Every row comes from one small tree of marks. The marks that hang from a mark follow it in brackets, in alphabetical order. Every link used is in the known rows. Which tree was each row made from?
Known rows
keve[belos gopaf meba]: [  9 -20   9  20   5 -19 -34 -31  -3  -2  -7   1  21 -30  15  52 -16  27
  -8]
belos[keve]: [-70 -25  41  -3  25 -33 -17 -20 -27  21  -1 -19  14  -4  31 -11 -22   7
   9]
belos[keve[fitug gopaf[taten[losodov]] meba]]: [ 30   8   7  14 -13  30 -30 -47 -51   4 -23  30 -28 -38   7  -3 -20  -4
  -5]
keve[belos]: [-30 -30  19  10  13 -31 -29 -17   6  -4  -2  -5  15   4  38  21 -27  14
 -11]
keve[belos gopaf]: [  2 -23  10   3  21 -41 -33 -38   9 -13   0 -13   8 -14  36  36 -37  30
 -11]
fitug[gopaf[taten] keve]: [-57  -4  40   0  18 -21 -34   5  20 -10 -15 -22   6  -1  15 -20 -47  31
  23]
fitug[gopaf keve[belos meba]]: [-63  -9  17  26   8 -12 -32  23  30  11 -25  -8  25 -38   1  37 -12  58
   7]
fitug[keve[belos gopaf[taten[losodov]] meba]]: [ 32 -10   1  17  -3  12 -52 -28   8 -16 -27  24  -2 -21   1  16 -44  25
  -9]
fitug[keve[belos]]: [-49 -18  21  11  32 -27 -32   4  16  -6 -13   1  12  -2  22  17 -34  30
  -5]
meba[keve[fitug[gopaf]]]: [-72  26  22  17  37  -5 -10   9 -10  21 -34  -7 -19 -55  -1  32  -9  24
  -3]
gopaf[taten[losodov]]: [ 12 -25  17  -9  19   0 -37 -34 -11  -1 -18   2  -8  25  37 -17 -59 -32
 -20]
losodov[nuda taten]: [-43   4   5  27  34 -16  -8 -20 -10  21 -20  -9   0   4  27 -29 -27  20
 -12]
gopaf[keve[meba] taten[losodov[nuda]]]: [ 17   3  17  30  -5  46 -24 -13 -18  13 -36   7   2  -7 -15 -57 -33 -34
 -11]
nuda[losodov[taten]]: [-29  -3  -4  15  68 -15 -47 -38 -25  17  -3  -4   3  -9  43  -1 -43  27
  -7]
taten[losodov]: [ -3 -20  -1 -12  50  -9 -26 -21 -11  23 -20  -3  -7  10  43  19 -49 -28
 -38]
meba[keve]: [-66  -3  37   6  45 -18 -16  -4 -20  20 -25 -10   9 -22   1  19 -23   3
  -7]
fitug[gopaf]: [-52 -14  23  -6  35 -37 -21  -7  13  17 -10 -33  15 -12  38  22 -35  20
   1]
fitug[gopaf[keve]]: [-61   3  29  -5  28 -20 -15  13   7  17  -4 -44  11 -19  10 -18 -37  16
   3]
keve[fitug gopaf]: [ 12   8   0   3  46 -16 -16 -34 -23  -4  -8   5 -24 -24  32  36 -35   1
 -22]
fitug[gopaf[keve[meba] taten[losodov]]]: [ -8   5  17   7 -13  30 -32   1  -3  16 -24 -13  -3 -22 -11 -34 -41  -6
  -2]
fitug[keve[belos meba]]: [-43 -19  16  31  16  -4 -34  13   6   3 -22  15  24 -17   2  30 -14  28
  -5]

Write each row's tree
[ 25   7   5  18 -11  37 -30 -13 -12 -21 -19  20 -42  -9   8 -40 -44 -17
 -25] : gopaf[keve[belos fitug] taten[losodov]]
[ 37  -2   9  37 -30  15 -37 -40 -16 -31 -13  31 -14 -29   8  22 -17  16
  -4] : keve[belos fitug gopaf[taten] meba]
[  5 -13  26 -16   8 -15 -37 -60 -25   0  -4  -9 -11  -4  27 -25 -52   6
   3] : belos[keve[gopaf[taten[losodov]]]]
[-20   6  15  18 -24  32 -28 -18 -28  20 -32  14 -21 -39   6 -11 -10   7
   3] : belos[keve[fitug[gopaf[taten[losodov]]] meba]]
[-43 -10  33  31 -23   0 -43  10  28 -14 -23  -2  26 -21  -6   2 -22  53
  22] : fitug[gopaf[taten] keve[belos meba]]
[ 21   0  -7  30 -34  35 -38 -18   7  -4 -35  23 -22 -35  14  20 -19  12
 -16] : keve[belos fitug[gopaf[taten[losodov]]] meba]
[ 69   0 -16  30 -20  33 -44 -48 -13 -20 -26  41 -30 -32  13  30 -28   0
 -26] : keve[belos fitug gopaf[taten[losodov]] meba]
[ 22  14   9   4  13  39 -21  -9 -30  -7 -21  14 -46  -3   7 -47 -53 -41
 -26] : gopaf[keve[fitug] taten[losodov]]
[-46  -3  23  26   8  12 -12  -7 -50  25 -20  21  -5 -38  12  11   9  -2
  -2] : belos[keve[fitug meba]]
[-10 -15  40  33 -39  18 -31  -2 -10 -18  -7   3  18 -11 -11 -37 -22   5
  11] : gopaf[keve[belos meba] taten]
[ -7 -11   0  39  -3  15 -22  -6 -16  -2 -22  32  -5 -30  20  43   2   4
 -22] : keve[belos fitug meba]
[-19   3  44   5  20 -20 -31 -39 -19 -13 -16 -10   0 -20  -9  -3 -36  18
  12] : meba[keve[gopaf[taten]]]
[-29  10   4  22  17  10 -15   7 -12  22 -28   5  -7 -41  15  44  -1   9
 -10] : keve[fitug[gopaf] meba]
[-49   4  38  28 -32  15 -21 -11 -28   6 -18   3  -3 -41   4 -16   0  24
  29] : belos[keve[fitug[gopaf[taten]] meba]]
[ 62  -1 -11  10  -4   9 -42 -56  -4 -28 -17  27 -44 -16  32  15 -48   3
 -27] : keve[belos fitug gopaf[taten[losodov]]]
[-35 -14  29   9  12 -22 -25 -32 -35  22  -5  -9  21 -40   7  18  -8  25
  14] : belos[keve[gopaf meba]]
[ 35   6   2  37 -31  59 -31  -6 -22 -10 -27  35 -27 -22  -9 -25 -26 -20
 -26] : gopaf[keve[belos fitug meba] taten[losodov]]
[  2  -4  15  19 -38  27 -39  -1  14   1 -20  -9   3 -28 -12 -25 -30  17
   0] : fitug[gopaf[keve[belos meba] taten[losodov]]]
